Each row comes from the steps of one walk. Every step used is in the known rows, and no mark comes twice. Write the walk behind each row, first mark first.
(in the rows, 128 means zero)
Known rows:
tezad -> tugo -> megom: [170  98 151 159 111  95 118 165 165 148 143 125 202 124 138 150  56 132
 100 107 119  95 120 119 133 187 132 159 148  94 120 129 159 139]
fegi -> tugo -> famo -> sitedal: [116 106 156 146 106  98 113 167 163 127 119 156 198 119 146 175 120 123
  69 103 121 128 128 129 131 165  99 175 127 113 176 121 155 165]
fadi -> buli -> sitedal -> famo: [179 102 102 141 106 135 204 117 178 103 118 123 169  76 137 122  93 121
 127 113 147  90  92 100 102 169 115 148 132 121 124 127 166 119]
fegi -> sitedal -> megom -> tugo: [152 107 117 138 124 138 145 118 189 102 136 137 205  53  84 165 123  97
  55 148 134 122 111  95 101 176  76 134 110 106 171 125 101 146]
fegi -> sitedal: [144  91 116 142 108 103 148 144 154 109 148 135 182  94 125 138 122 102
  90 117 131 132  99 118  88 163  94 146 121  69 153 123 156 127]
fegi -> sitedal -> kuvo -> tugo: [157 118 107 136 118 110 113 139 178 106 135 105 152  83 105 157 124 110
  74 125 105 134 108 129  95 191  92 121 123  99 158 156 156 102]
sitedal -> kuvo -> tugo -> megom: [157 136 136 150 116 126  90 161 188 123 127 101 142  96 108 169  93 145
  86 113 100 110 133 119 143 207 106 127 134 135 146 165 152 109]
buli -> sitedal -> megom -> tugo: [159  84 143 142 121 153 170 106 196 101 151 103 188  59 100 166 103 107
  91 131 149  82 107  77 110 166 100 149 125 122 140 147 119 139]
fegi -> tugo -> buli -> sitedal -> famo: [156 114 152 140 141 133 135 154 208 116 130 146 198  66  98 165 130 105
 108  99 137 102 120  97  78 143 128 175 139 106 159 165 187 151]
fadi -> buli -> sitedal -> famo -> tugo: [164  90 113 143 112 148 204 119 183 109 131 120 194  70 125 132  94 103
  94 124 155  90 109  77 111 161 100 157 113 141 129 127 130 149]
fadi -> tezad -> sitedal -> kuvo: [173 104  90 143  97 109 160 127 161 110 156  82 147  93 161 118  86 112
 121  90 121 111 118 116 131 157 101 154 132 113 115 124 151  87]
famo -> sitedal: [138  82 142 131  90 116 147 113 161 106 140 129 158  94 149 148 114 131
  74  88 132 115 114 134 111 169 104 151 138  97 143  99 142 133]
megom -> tugo -> famo -> sitedal -> kuvo: [133  99 138 149  98 141 100 131 170 106 158 103 162 102 135 193 117 129
  24 111 102 119 141 118 175 195  67 158 111 144 148 122  90 142]
fegi -> tugo -> tezad -> fadi -> buli: [145 154  79 146 109 108 161 159 182 149 131 138 142 102 155 109 116 136
  85  79 136 136 165 114 100 145 117 184 122 177 151  93 184 158]
buli -> sitedal -> famo -> tugo: [152  74 145 137 121 148 179 118 189 107 143 118 207  61 110 149 107  97
  94 124 157  89 106  74 108 163 101 160 120 111 141 147 124 157]
sitedal -> kuvo -> tugo -> tezad -> fadi: [161 145  97 144 112 135 113 130 200 133 149  91 101  81 124 138 121 157
  70  88 111 127 161 123 112 198 110 147 133 175 135 135 162 113]
tugo -> tezad -> fadi -> buli -> sitedal: [162 107  87 164  99 133 199 140 161 127 172 105 133 115 167 111 105 147
 103  88 146 112 133 102 103 159 121 177 130 160 100 105 186 110]
kuvo -> tugo -> tezad: [150 102 148 152 123 141 122 136 198 139 151 119 134  80 104 159 121 157
  94  96 122 120 142 118  73 184 123 159 142 133 150 142 173 134]
fadi -> tezad: [161 120 100 144  89 107 173 131 157 130 133 122 142  89 149 111  89 126
 113  87 134 117 128 111 108 165  98 150 122 108 136  97 151 123]
megom -> tugo -> kuvo: [148  92 140 132 124 141 149 126 186 111 154 102 164  83  86 157 110 131
  57  96 164 122 137  92 125 170 107 143 110 114 146 132 118 166]
fadi -> buli: [164 112  95 141  92 114 173 132 164 125 131 118 136  91 153 113  90 127
 107  92 131 108 120 114 108 161 109 150 126 126 128  99 162 127]
buli -> sitedal -> megom -> tugo -> kuvo: [166  90 146 132 140 163 170 111 199  90 147 103 189  62  70 174 108 126
  67 121 174  98 110  80 120 173 115 135 122 119 139 156 116 146]
fadi -> buli -> sitedal -> kuvo -> tugo -> famo: [171 114 109 168 110 129 142 162 169 120 139  82 138 120 141 160  87 138
 105 122 105  98 111 108 137 199 104 143 125 156 116 167 176  89]
tezad -> sitedal -> megom: [170  81 131 138 117 130 158 115 190 107 135 117 187  60 124 137  93 117
 126 119 139  89  94 106 108 162 121 149 152 104 132 136 151 112]
tugo -> tezad: [150  96 135 148 115 137 130 136 179 131 167 129 138  82 128 148 123 143
  92  80 125 121 137 116  89 161 117 177 142 118 141 122 159 143]
fegi -> tugo: [134 115 132 128 116  92 136 152 182 132 122 133 174  86 129 137 114 103
 106  89 134 116 127 110  96 139 114 169 130 100 173 133 171 167]
fegi -> tugo -> tezad -> fadi -> buli -> sitedal: [146 128  92 156 115 111 188 161 172 137 152 119 157 117 160 119 116 128
 103  87 149 122 144 102  93 135 126 191 126 164 134 118 202 141]
famo -> sitedal -> kuvo -> tugo: [151 108 132 125  99 124 112 106 185 100 125  99 128  83 128 166 117 139
  57  94 108 117 123 145 117 197 101 126 137 128 149 132 141 110]
famo -> sitedal -> kuvo -> tugo -> buli: [156 115 145 136 110 142  81 123 198 106 148 107 118  79 111 184 130 148
  39  82  93 121 145 145 107 193 111 136 139 138 141 135 151 100]
buli -> sitedal -> kuvo -> tugo: [165  95 132 139 116 125 138 128 184 105 149  70 135  89 121 158 104 121
 108 106 121  95 104 110 104 181 115 135 139 114 127 179 174  96]
sitedal -> megom: [169 118 118 127 111 129 145 113 192 113 114 136 156  47 115 138 101 125
 100 108 130  97 110 110 108 174 109 138 141 116 149 120 136 133]
buli -> sitedal -> kifa: [146  84 145 157  86 109 174 117 147  96 125  93 145  72 151 140 102 118
 118  86 134 111 102 119 101 158 104 147 146  78 130 138 175 125]
megom -> tugo -> kuvo -> sitedal -> kifa: [127 118 141 132 101 131 128 124 139  80 100  92 137  64  74 175 110 129
  53  80 156 139 122 102 122 198  90 103 119 124 166 117  98 155]
famo -> sitedal -> megom -> tugo -> tezad -> fadi -> buli: [155 137  89 146  99 166 172  92 195 115 137 136 149  69 132 147 118 160
  17 110 137 125 165 115 129 187  89 157 115 211 141  61  98 142]
tezad -> tugo: [176  84 134 138 105  91 142 129 171 142 145 112 178 100 146 130  69 116
 106  93 127  94 113 121 101 171 135 160 148  87 119 118 162 142]

Write each row's walk:
[157  71 156 151 133 163 136 134 210 120 164 124 211  54  98 156 114 107
  84 116 138  98 133  82 103 156 113 173 130 124 133 143 130 144] | tezad -> sitedal -> famo -> tugo -> buli
[164  84 131 141 116 121 127 127 192 112 149  67 150  85 125 149  98 122
 117 109 116 100 110 118 112 179 119 139 144 117 128 170 170  92] | tezad -> sitedal -> kuvo -> tugo
[207 108 127 157 119 125 164 132 183 133 144 130 197  88 128 138  71 123
 112  98 131  90 120 107  86 178 137 163 145 104 102 126 171 112] | fadi -> tezad -> tugo -> buli -> sitedal -> famo
[168  89 151 153 138 158 132 120 217 124 143 119 173  57  92 167 111 152
 112 123 129 103 120 112  75 183 135 154 160 140 144 159 166 110] | kuvo -> tugo -> tezad -> sitedal -> megom
[155 106 133 122  99 132 144  95 183  95 112 148 166  58 127 156 113 135
  67 105 130 105 109 133 113 181 103 136 144 115 154  99 123 130] | famo -> sitedal -> megom
[162  82 114 154  96 107 186 133 155 124 155 103 173 102 158 111  82 117
 139  98 144 108 112 106 108 153 110 161 132  97 118 113 165 101] | fadi -> tezad -> sitedal
[140 108 118 156 107 146 150 127 188 140 179 103 145  86 125 137 120 140
  59  95 141 125 169  90 117 172  95 177 114 162 137 105 127 158] | megom -> tugo -> tezad -> fadi
[151  64 161 163 129 142 136 138 195 134 172 101 164  94 114 158 114 149
 120 107 131 112 126 113  73 172 135 169 153 122 133 159 186 113] | kuvo -> tugo -> tezad -> sitedal
[142  90 150 149 117 146 117 149 190 135 180 122 163  72 110 156 118 111
  57  90 125 110 156  87 103 150 104 174 117 127 137 123 129 157] | famo -> tugo -> buli
[161 147  78 144  93 138 138 113 185 118 135 103  97 100 152 139 120 174
  36  84 109 136 163 148 123 203 104 142 128 205 128  93 153 100] | famo -> sitedal -> kuvo -> tugo -> tezad -> fadi -> buli
[151 102 121 124 143 142 154 133 184  95 123 154 226  61  64 156 131 105
  36 132 168 145 114  94 107 179  91 131 100  94 171 133 104 172] | fegi -> sitedal -> famo -> tugo -> kuvo
[170  98 131 147 118 139 115 144 180 102 188  87 128  87 128 164 121 116
  89  78 109  99 121 108 111 155 118 165 141 110 111 162 171  95] | tugo -> buli -> sitedal -> kuvo
[173  94 148 148 126 154 146 132 197 106 151 130 174  64 104 156 120 124
 108 101 135  93 109  98  86 168 125 160 143 101 126 153 171 119] | tugo -> buli -> sitedal -> famo
[164  90 118 135 108 120 146 127 166  96 165  79 138  90 144 148 107 107
 106  91 125  95  99 109 121 158 108 154 139 101 119 158 160 105] | buli -> sitedal -> kuvo
[157 113  92 131 110 106 121 139 159  96 150 113 156  85 128 146 126  96
  71 108 109 134 104 127 111 168  84 139 123  85 149 134 143 112] | fegi -> sitedal -> kuvo
[135  48 156 158 127 150 144 139 184 132 201 105 192  90 127 156 117 117
  85 103 141 112 140  88  99 140 114 197 133 127 131 138 136 151] | famo -> tugo -> tezad -> sitedal
[176 103 117 140 129 151 184 111 192 104 138 106 197  66  86 146  86 130
  81 120 172 114 128  86 130 171 106 136 116 133 135 124 106 128] | fadi -> tezad -> sitedal -> megom -> tugo -> kuvo
[166 116 131 123 134 157 145 108 208 102 126 121 173  47  64 166 109 135
  49 114 162 113 131  91 127 182 106 128 117 132 157 131  98 162] | sitedal -> megom -> tugo -> kuvo
[177 127  57 141  87 113 190 129 157 106 150  71 117 107 177 102  89 119
 101  91 133 101 117 107 141 166 106 146 121 155  95 116 170  88] | tezad -> fadi -> buli -> sitedal -> kuvo
[130  97 155 158 112 132 125 169 171 135 155 127 196 100 117 160  91 119
  69 117 132 107 142  84 146 171  93 162 114 123 146 131 115 161] | famo -> tugo -> megom
[159 109 150 160 121 131 115 163 179 110 147  84 158 112 113 179  92 136
 103 121 113  95 112 107 136 197 114 134 139 122 129 190 170  93] | buli -> sitedal -> kuvo -> tugo -> megom
[159  79 147 127 140 157 179 122 192  95 138 119 209  66  80 158 112 115
  71 115 182 107 110  76 116 168 114 146 116 109 140 156 121 165] | buli -> sitedal -> famo -> tugo -> kuvo
[132  99 145 142  70 108 149  96 147  91 101 122 138  67 158 150 115 137
  67  75 121 132 122 154 113 174  89 138 145  91 151  92 142 138] | famo -> sitedal -> kifa
[135 134 106 132 113 157 131 135 173 115 125 136 165  61  92 144 122 126
  58 102 151 121 140  77 111 203  94 143 117 189 161  98  92 159] | kuvo -> sitedal -> famo -> tugo -> tezad -> fadi
[159 110 129 133 116 149 146 104 205 115 130 121 172  42  95 157 103 117
  73 123 136  97 127  89 118 175  91 142 121 134 157 122 101 154] | sitedal -> megom -> tugo
[165  80 154 155 134 168 127 124 217 116 174 109 193  51  87 173 109 117
  80 122 129  91 134  84 108 160 112 163 135 134 133 143 124 125] | tezad -> sitedal -> megom -> tugo -> buli
[186 109 107 145  94  84 166 129 157 149 134 117 172 105 160 111  54 121
 111  90 130 104 126 120 104 173 123 156 136  98 116  94 157 129] | fadi -> tezad -> tugo
[164  84 109 151  97 118 199 135 154 113 152 101 151 107 158 122  89 119
 124  98 144  94  98 102 101 152 117 158 131 113 111 124 181 111] | fadi -> buli -> sitedal
[151  97 124 152 122 162 178 123 195 122 162 121 189  69 121 137 123 124
  74 114 160 108 142  75 108 170 103 179 120 158 131 129 130 157] | buli -> sitedal -> famo -> tugo -> tezad -> fadi
[152 101 131 129 116 143 153 116 198 119 121 136 192  46 105 139 107 106
  77 117 144 104 127  86 114 172  92 153 116 124 158 122 106 174] | sitedal -> famo -> tugo
[158 124 127 153 114 123  91 159 185 130 129  99 135  96 120 167 101 141
  87 114  93 112 128 118 140 210  97 138 127 139 145 163 153 116] | sitedal -> kuvo -> tugo -> famo
[157 109 145 140 126 162 122 131 213 126 144 144 182  41  88 156 121 115
  59 104 128 106 148  86 103 168 101 164 119 134 150 126 115 165] | sitedal -> famo -> tugo -> buli
[150 123 120 155 111 132 140 136 194 146 147 112 127  89 122 131 115 162
  88  96 132 124 156 113  88 193 120 153 133 158 138 123 176 128] | kuvo -> tugo -> tezad -> fadi
[147  89 163 158 126 153 156 153 184 112 140 131 230  85 102 168  95 112
  89 139 149  90 114  72 139 177  99 159 120 118 142 159 120 154] | buli -> sitedal -> famo -> tugo -> megom
[181 109 100 142 107 134 195 117 177 103 125 120 159  71 136 130  88 123
 117 116 142  84  92 100 103 163 116 142 138 132 121 124 160 108] | fadi -> buli -> sitedal -> megom
